What can hang from each mark
kesit: pesu vugef
vazi: pesu
genup: vugef
tiso: kesit rizu vazi
mivon: vugef
vugef: kesit vazi
pesu: kesit rizu vazi

Every row comes from one small tree of marks. Brackets hold a mark, then the marks that hang from it, in alphabetical order. Every link used is in the known rows. Which tree was each row made from?
Known rows
{vazi pesu}: [ 18.4  -8.9   0.2 -26.0 -17.8  -4.0  14.5   6.9  -2.0  -0.6 -11.9   7.1
  -2.8  29.8   6.9  25.3   2.8   7.1 -25.3]
{vugef {kesit {pesu rizu}} vazi}: [ 15.3   9.8  -6.8 -26.8  36.5  -6.0   8.0 -15.1 -10.2  16.7 -18.0   3.6
   8.7  26.8 -43.3  14.7  25.9   8.8 -59.1]
{genup {vugef kesit vazi}}: [  4.6 -46.5  11.9  -2.1  -2.7  26.7 -33.0  -7.8  10.0  29.7 -24.1   4.7
  -7.4  -5.7 -26.3  22.2  25.5  13.1 -45.4]
{tiso rizu}: [ 21.9   9.6  -5.3 -24.7 -45.4   0.8  -7.8   6.9   1.9   9.2 -10.7 -10.5
 -22.7  -5.4  -0.1  16.3   5.9  -1.0 -11.2]
{genup vugef}: [ 13.8 -18.8   7.1 -11.6 -46.0  23.9  -3.5   5.3  10.4  19.1  -5.6   4.2
 -17.8 -13.0   5.7  20.9   5.2   9.4 -30.2]
{genup {vugef kesit {vazi {pesu rizu}}}}: [  6.4 -55.2  11.3 -17.1  32.9 -11.6 -15.4  -9.9   0.1  24.6 -16.0  -7.0
   1.1  18.5 -39.7  14.1  16.6  12.6 -48.8]
{kesit {pesu rizu} {vugef vazi}}: [  3.7 -20.3 -11.4 -33.9  13.4   8.0   4.5 -10.2 -11.0  30.5  -8.4 -20.7
  -1.1   4.9 -35.8  16.7  13.5  13.2 -48.8]
{mivon {vugef vazi}}: [ 10.4 -29.5  -3.6  -8.7   3.2  33.6  -4.8  -0.1   5.3  28.2 -26.7 -14.0
   6.1 -27.4 -19.3  24.9  20.9  15.1 -45.8]
{genup {vugef {kesit pesu} vazi}}: [  4.8 -20.5   6.9 -12.2   8.5  28.0 -20.7 -16.1   1.2  14.3 -17.1  19.2
 -15.8  10.4 -28.4  20.9  26.9  13.4 -58.0]
{tiso {kesit pesu}}: [ 31.0  26.2  -7.0 -24.3 -35.3   5.8  -1.1  -1.6  -7.0  -8.3  -0.1   9.0
 -29.2   7.9  -4.5  18.1  16.6   4.4 -19.4]
{pesu {kesit vugef} rizu vazi}: [ 21.9 -25.2  -7.9 -27.3 -49.0  -5.1 -10.3   1.1 -12.6  54.3   4.3 -23.3
  22.5  -1.4  -3.8  16.5   5.0  14.6 -24.3]
{tiso {kesit pesu vugef} vazi}: [  3.8 -15.2  -8.8 -19.5 -46.6  31.8 -13.7  -2.7  -4.1   0.6  -2.2 -16.1
 -13.3   9.7 -18.2  20.7  31.0  18.3  -9.1]
{pesu kesit rizu vazi}: [ 36.1   6.7  -5.1 -27.8 -56.1 -23.3  12.6   2.7 -14.5  40.6   3.1 -10.6
  23.5   1.4  -5.8  19.5   2.1   8.9 -24.2]
{tiso {kesit pesu} rizu vazi}: [ 19.5  20.4  -7.9 -25.8 -64.3   1.7 -10.0  -1.9  -8.0 -16.5  -1.0 -17.8
 -34.0   2.1 -26.2  15.8  26.1   5.6   7.4]
{kesit {pesu rizu}}: [ 24.8  35.4 -11.3 -36.5  -7.2  -8.1  36.6  -2.1  -8.7   6.2   0.8   2.9
  -1.8  18.6 -13.2  12.9   6.0   4.7 -44.4]
{pesu kesit}: [ 36.2   3.7  -5.4 -17.1 -41.8  10.6  19.4   4.4  -2.6  23.1  -5.1   3.0
   2.2   8.3  -2.4  20.1   2.3   5.8 -37.8]
{vugef kesit vazi}: [ 12.6 -20.5   1.4  -9.2   7.9  15.6 -18.2  -5.8   2.0  23.2 -32.4   4.3
   7.6  12.2 -25.3  25.8  27.8   9.8 -41.5]
{vugef kesit {vazi {pesu rizu}}}: [ 12.6 -29.5   1.0 -24.2  43.4 -23.5  -1.1  -7.7  -7.5  17.7 -23.7  -6.9
  16.9  36.9 -39.1  17.3  19.2   9.7 -45.0]
{genup {vugef {kesit {pesu rizu}} vazi}}: [  8.3 -16.5   3.4 -20.1  25.5   6.5  -7.5 -17.3  -2.5  22.4 -10.0   4.3
  -7.4   9.3 -44.3  11.4  23.1  11.8 -63.5]
{kesit {vugef vazi}}: [  0.4 -49.8  -3.0 -16.5 -15.2  28.4 -22.7  -0.9   1.7  38.2 -22.9 -20.5
  -0.9  -9.9 -17.6  27.4  15.4  14.3 -30.3]
{mivon {vugef {kesit pesu}}}: [ 13.7  16.3  -9.7 -12.7  33.0  41.7  -0.6  -8.0   5.0   1.6 -17.0  23.1
   5.1  21.2  -1.8  13.4  32.6  13.8 -67.5]
{genup {vugef {vazi pesu}}}: [  4.9 -57.7  13.0 -17.3 -15.1   5.6 -10.6  -1.7   1.8  16.4 -15.0  -3.3
 -16.4  -0.3 -19.8  28.1   5.8  13.1 -32.3]

Which tree is each row?
[  4.9 -14.7  -1.0 -27.5 -46.7  -8.0   4.9   6.9  -3.2  -8.5 -12.9 -19.4
  -6.2  24.0 -13.6  22.9  12.8   8.2   1.0] | {tiso rizu {vazi pesu}}
[ 22.1  33.0  -9.6 -28.9  23.4  -3.4  17.3  -8.6  -5.8   5.6  -7.3  14.4
   6.4  39.5 -18.0   9.0  20.5   6.2 -56.6] | {vugef {kesit {pesu rizu}}}
[  5.5   2.2 -10.4 -38.9 -31.2  -1.9  -6.3  -3.9 -14.8  28.6   3.5  -8.3
   9.6  11.7   1.7  19.3  12.1  14.8 -26.5] | {kesit {pesu rizu vazi} vugef}
[ 22.5 -39.4  -8.2 -30.7  -0.1  -9.6  14.5   1.0  -9.0  32.5   4.7 -21.5
   9.7  30.3 -14.9   8.8  -3.7  11.2 -42.0] | {vazi {pesu {kesit vugef} rizu}}
[  0.2 -25.4  -7.9 -26.0  -3.8  29.3 -10.6  -8.9  -7.0  22.5 -15.5  -5.2
  -9.4   6.1 -21.4  26.5  17.3  14.8 -44.3] | {kesit pesu {vugef vazi}}
[  6.8 -10.4 -11.9 -27.1 -29.1   9.7   0.8  -4.4  -8.0   9.6   4.3 -31.3
  -4.8   9.2 -33.0  11.3  27.4  16.7 -14.0] | {tiso {kesit {pesu rizu} vugef} vazi}
[ 17.2  31.7  -6.4 -31.9  -8.1 -15.0  -4.0  -8.9 -14.3  13.5  -5.8  16.0
  19.1  33.3  -6.2  17.6  24.0  10.3 -37.3] | {vugef {kesit {pesu rizu vazi}}}
[ 19.8 -47.5  -8.7 -22.1  -4.9   4.6   1.6  -5.4  -8.4  56.5  -7.8 -35.6
  12.1  -8.1 -41.9  13.6   6.9  12.7 -47.0] | {pesu {kesit {vugef vazi}} rizu}
[  8.9 -42.4  -2.4 -15.0  69.2   0.7  -4.2  -8.7  -1.0  22.5 -26.4 -14.1
  22.7  17.3 -38.5  12.2  27.1  16.0 -61.0] | {mivon {vugef kesit {vazi {pesu rizu}}}}
[ 25.7 -24.0 -11.4 -24.0 -17.2   6.3  10.6   1.3  -3.9  45.9   3.1 -24.9
  10.2   4.5 -15.7   7.7   1.2  10.2 -43.2] | {pesu {kesit vugef} rizu}
[ 38.2  -6.5  -5.8 -31.6  -7.3 -27.9  37.2   2.6 -11.5  18.3   3.1  -8.4
  10.6  31.9 -17.2  11.9  -6.1   5.4 -41.1] | {vazi {pesu kesit rizu}}
[  1.0 -60.5  -3.5 -31.0  19.8 -10.2  -4.3  -2.6  -8.0  32.8 -14.6 -31.3
   7.2  14.3 -32.0  19.4   7.0  13.8 -34.4] | {kesit {vugef {vazi {pesu rizu}}}}
[  7.7 -44.5  -0.9 -15.6  21.8  17.6  -1.1  -0.5  -0.2  14.9 -25.8 -10.6
   6.1  -2.2 -18.0  26.1  16.2  16.2 -44.9] | {mivon {vugef {vazi pesu}}}
[  4.5 -36.4  -5.7 -15.4 -67.6  18.7 -43.3   4.5   2.6  12.3  -6.7 -44.9
 -26.6 -15.1 -20.7  14.7  27.9  10.8  19.3] | {tiso {kesit vugef} rizu vazi}
[ 27.3 -42.0  -6.5 -21.8  31.7  -6.3  22.0  -5.0 -10.1  34.4 -10.3 -26.3
  19.0   0.5 -43.2  12.8   7.2  14.4 -60.5] | {mivon {vugef {vazi {pesu kesit rizu}}}}
[ 11.7  -2.8 -10.3 -18.6  62.9  17.9   3.6 -16.2  -3.8  20.9 -20.6  -2.9
  15.0   7.8 -42.7   9.6  33.9  14.8 -75.5] | {mivon {vugef {kesit {pesu rizu}} vazi}}
[  5.0 -47.5   0.9  -8.1  53.0  22.3 -19.7  -7.2   3.3  14.0 -33.0   1.1
  13.9  18.7 -23.4  22.0  30.9  17.5 -56.0] | {mivon {vugef kesit {vazi pesu}}}
[ 20.6  34.8  -7.6 -39.8 -39.5 -20.3  15.5  -2.3 -17.3  14.9   2.0   4.7
  10.3  13.4  -1.5  21.9   9.1   9.0 -25.6] | {kesit {pesu rizu vazi}}
[ 10.4   2.5   4.2 -13.9  -4.0  30.2 -12.0  -9.2   5.7   2.7  -6.1  30.0
 -17.4  22.8  -2.8  14.8  21.5  10.8 -55.3] | {genup {vugef {kesit pesu}}}
[ 15.1   6.9   0.9 -21.9  12.9   8.1   3.1 -10.7   1.5  11.8   0.8  15.2
  -8.8  22.5 -18.4   5.1  18.0   9.2 -58.8] | {genup {vugef {kesit {pesu rizu}}}}
[ 16.0 -52.4  -5.3 -14.5 -21.9  26.6 -14.4  -3.9  -4.9  48.3 -14.2 -20.7
   2.6  -6.3 -25.9  23.4  10.1  14.0 -42.0] | {pesu {kesit {vugef vazi}}}
[  2.6 -61.1  14.6  -9.4  15.3  10.6 -29.7  -8.3   4.2  16.2 -22.9   8.9
  -7.7  20.5 -24.0  23.6  20.4  14.4 -43.8] | {genup {vugef kesit {vazi pesu}}}
[ 10.9   6.5   4.3 -25.3 -18.0  -3.6 -17.8 -11.0  -6.5  19.8   2.0  16.4
   2.5  15.6  -6.0  14.3  21.2  13.7 -40.9] | {genup {vugef {kesit {pesu rizu vazi}}}}
[ 11.9   5.7  -3.7 -19.4  19.0  16.6  -7.1 -13.8  -6.0   7.5 -24.8  18.8
  -1.0  28.1 -27.5  24.3  29.6  10.1 -53.9] | {vugef {kesit pesu} vazi}
